Each row was made from one small tree. The marks that hang from a mark follow it in brackets, in the order of their numbers. Every link used is in the known rows. Write each row's tree.
Known rows:
Z406(Z860): [  1.7  -5.3  -6.5  -4.1  21.3  15.7   6.3 -41.5  17.4   3.1 -32.3  35.1
 -10.9 -13.3 -21.7  12.2]
Z376(Z406 Z860): [ -9.6 -13.4  22.9 -14.9  25.1   8.2  13.1 -21.2   1.1  13.4  17.2  14.8
  27.5  21.3 -27.3  21.7]
Z376(Z406(Z860(Z112 Z217(Z919)))): [ 46.6 -13.1 -20.2 -44.1  15.1   5.0  29.6   5.1   3.1 -27.8 -23.5  69.2
 -10.5 -19.7  -2.0  36.3]
Z406(Z860(Z112(Z217(Z919)))): [ 63.4  14.2 -28.2 -22.2  32.2   4.2  43.6  -8.8   4.3 -14.8 -49.3  32.5
 -18.7 -17.9  -2.0  -4.2]
Z919(Z860(Z406)): [-10.9  -5.4   6.9   0.3  35.7 -35.9  25.9  -8.5  -6.3 -10.2 -52.6  15.5
  11.3 -12.6  -7.1  27.1]
Z112(Z217 Z860(Z376 Z406) Z919): [ 17.6  39.3 -27.3  -2.2  47.1   4.3  37.9  -6.9  18.6  16.0 -48.8 -16.5
 -44.0 -30.9 -33.0  15.1]
Z860(Z217 Z376): [ 25.4   8.0  -6.7 -17.1  13.7 -18.0   5.6 -12.7  40.5  -4.5 -38.0   6.4
  -1.3 -19.2  14.9  11.3]
Z112(Z860 Z919): [  0.6   2.2 -16.2  -2.3  15.8   7.4  35.6 -38.0  -0.3  30.9  -2.8  14.5
 -26.6  -8.0 -45.6  21.3]
Z376(Z406 Z860(Z112(Z919) Z217)): [  2.5 -21.5   0.0 -34.1  11.3 -11.0  38.9  15.8 -22.5  -1.7  -0.2  48.1
  -2.2   7.3  -2.7  31.4]
Z860(Z112 Z217 Z376(Z406)): [ 27.7  -5.5   1.5 -33.5  24.7 -21.0   5.0  13.5  23.5 -22.6 -15.9   9.8
   4.9 -20.2   7.1  19.7]
Z406(Z860(Z217(Z919))): [ 43.5   2.8 -27.9 -31.0   3.6   7.2  29.0 -23.2  20.3 -10.5 -47.6  64.1
 -14.8 -20.6   5.1  24.8]
Z112(Z217 Z860): [ 31.5  29.5   9.9   6.1  52.9   6.9  38.8 -44.4   1.0  11.1 -15.8  -8.1
 -33.5  -2.9 -30.8   2.1]
Z217(Z919): [ 40.5  -4.8 -17.0 -27.5   5.1 -10.9  27.4 -12.6  10.8   7.4 -18.0  10.5
  28.3 -10.1 -13.5   4.4]
Z376(Z406): [ -4.6 -14.5  18.4 -18.9  26.6  -8.6  11.2 -25.8   1.2   8.1  10.5   2.7
  22.1  -1.9 -36.4  15.6]
Z217(Z919(Z860)): [ 25.5  -1.0 -15.5 -11.5  17.0 -40.7  43.3 -28.8  10.8   6.0 -30.0  27.8
  23.6   2.7   4.2  22.1]
Z406(Z860(Z376)): [  5.3   7.5 -20.8  -3.4  19.5  13.7  -8.4 -38.9  55.5   8.7 -41.8  20.5
 -11.1 -20.9 -10.0  14.0]
Z217(Z919(Z860(Z376))): [ 32.8  13.1 -31.2  -9.3  17.9 -40.1  29.5 -25.4  48.4   8.0 -38.8  14.6
  24.1  -7.7  16.3  21.1]
Z919(Z860): [ -7.3  -4.9   7.4   4.7  30.1 -40.4  28.5 -40.9   4.6   4.4 -28.4  17.9
   9.3   3.7   0.8  19.2]

Which tree is each row?
[ 44.4   2.2  -9.2 -33.6   8.0   2.6  33.9  31.5  -3.9 -13.5 -50.9  38.2
  18.4  -7.9  11.0  26.0] | Z376(Z860(Z217(Z919) Z406))
[ 17.0  17.6   5.4  -7.6  59.8 -50.5  35.6 -15.7  23.1 -11.2 -25.5  -5.0
  -0.7  -2.8   9.8  13.4] | Z919(Z860(Z112(Z217) Z376(Z406)))
[  6.0   5.6 -16.3 -13.7  20.8   4.4  41.0   2.9 -16.4  -0.5 -41.7  31.4
 -43.7 -29.0 -30.5  38.6] | Z112(Z860(Z217 Z406) Z919)
[ 14.9 -16.7  20.7 -28.2  24.8  -5.8  22.7  14.4 -13.6 -18.5  -2.4  34.0
  11.8   8.0   3.5  27.6] | Z376(Z406 Z860(Z112 Z217))
[  8.0  13.1   1.8  -6.2  40.9  16.8   3.4 -32.5  45.7  18.3  11.6  -8.8
  -7.5  -9.9 -43.2  31.2] | Z112(Z860(Z376(Z406)))
[ 61.9  14.1 -11.8 -28.5  39.4  -4.7  48.7  44.1 -20.5 -21.2 -50.4   7.6
  15.7 -10.2   4.2  -2.1] | Z376(Z860(Z112(Z217(Z919)) Z406))
[ 48.9   7.4 -16.5 -31.5  40.1   5.6  39.2  -9.0   0.4 -16.5 -19.7  35.3
 -11.0 -12.0 -19.5  12.0] | Z376(Z406(Z860(Z112(Z217(Z919)))))
[ 22.5   0.5 -17.0 -16.7  26.9 -34.0  41.6   3.4  -0.9  -8.5 -53.5  24.5
  21.8 -14.5  -3.3  28.9] | Z217(Z919(Z860(Z406)))
[ 64.2   8.7 -47.7 -34.4   9.4   1.5  17.5   9.1  47.3 -24.2 -61.1  49.5
 -14.9 -33.2  26.9  20.1] | Z406(Z860(Z112 Z217(Z919) Z376))
[ 34.7  -2.7   1.5 -38.9   7.8  -0.4  36.7   0.8   4.3  -1.3   3.6  47.0
  23.9  13.4  -2.1  34.1] | Z376(Z406 Z860(Z217(Z919)))
[-13.9   3.6   2.6  -4.4  37.9 -39.2  14.4 -35.5  39.1   6.4  -9.4   7.8
  16.3   2.9  -6.1  34.1] | Z919(Z860(Z376(Z406)))
[ -4.9   9.1  -9.3  -0.3  38.1 -36.6  13.6  -7.4  31.8  -5.5 -62.1   2.7
  11.9 -20.4   5.5  26.5] | Z919(Z860(Z376 Z406))
[ 22.7  18.6 -41.2  -9.5  32.2  -5.0  30.5 -19.7  27.5   4.7 -55.1  18.9
 -41.2 -27.6  -1.0  -1.8] | Z406(Z860(Z112(Z217 Z919) Z376))
[ 20.7   2.9 -11.3 -22.1  35.9 -24.4  45.5  26.0 -35.3  -9.8 -55.1  -2.9
 -15.3 -29.5 -19.2  -9.3] | Z860(Z112(Z217 Z919) Z406)
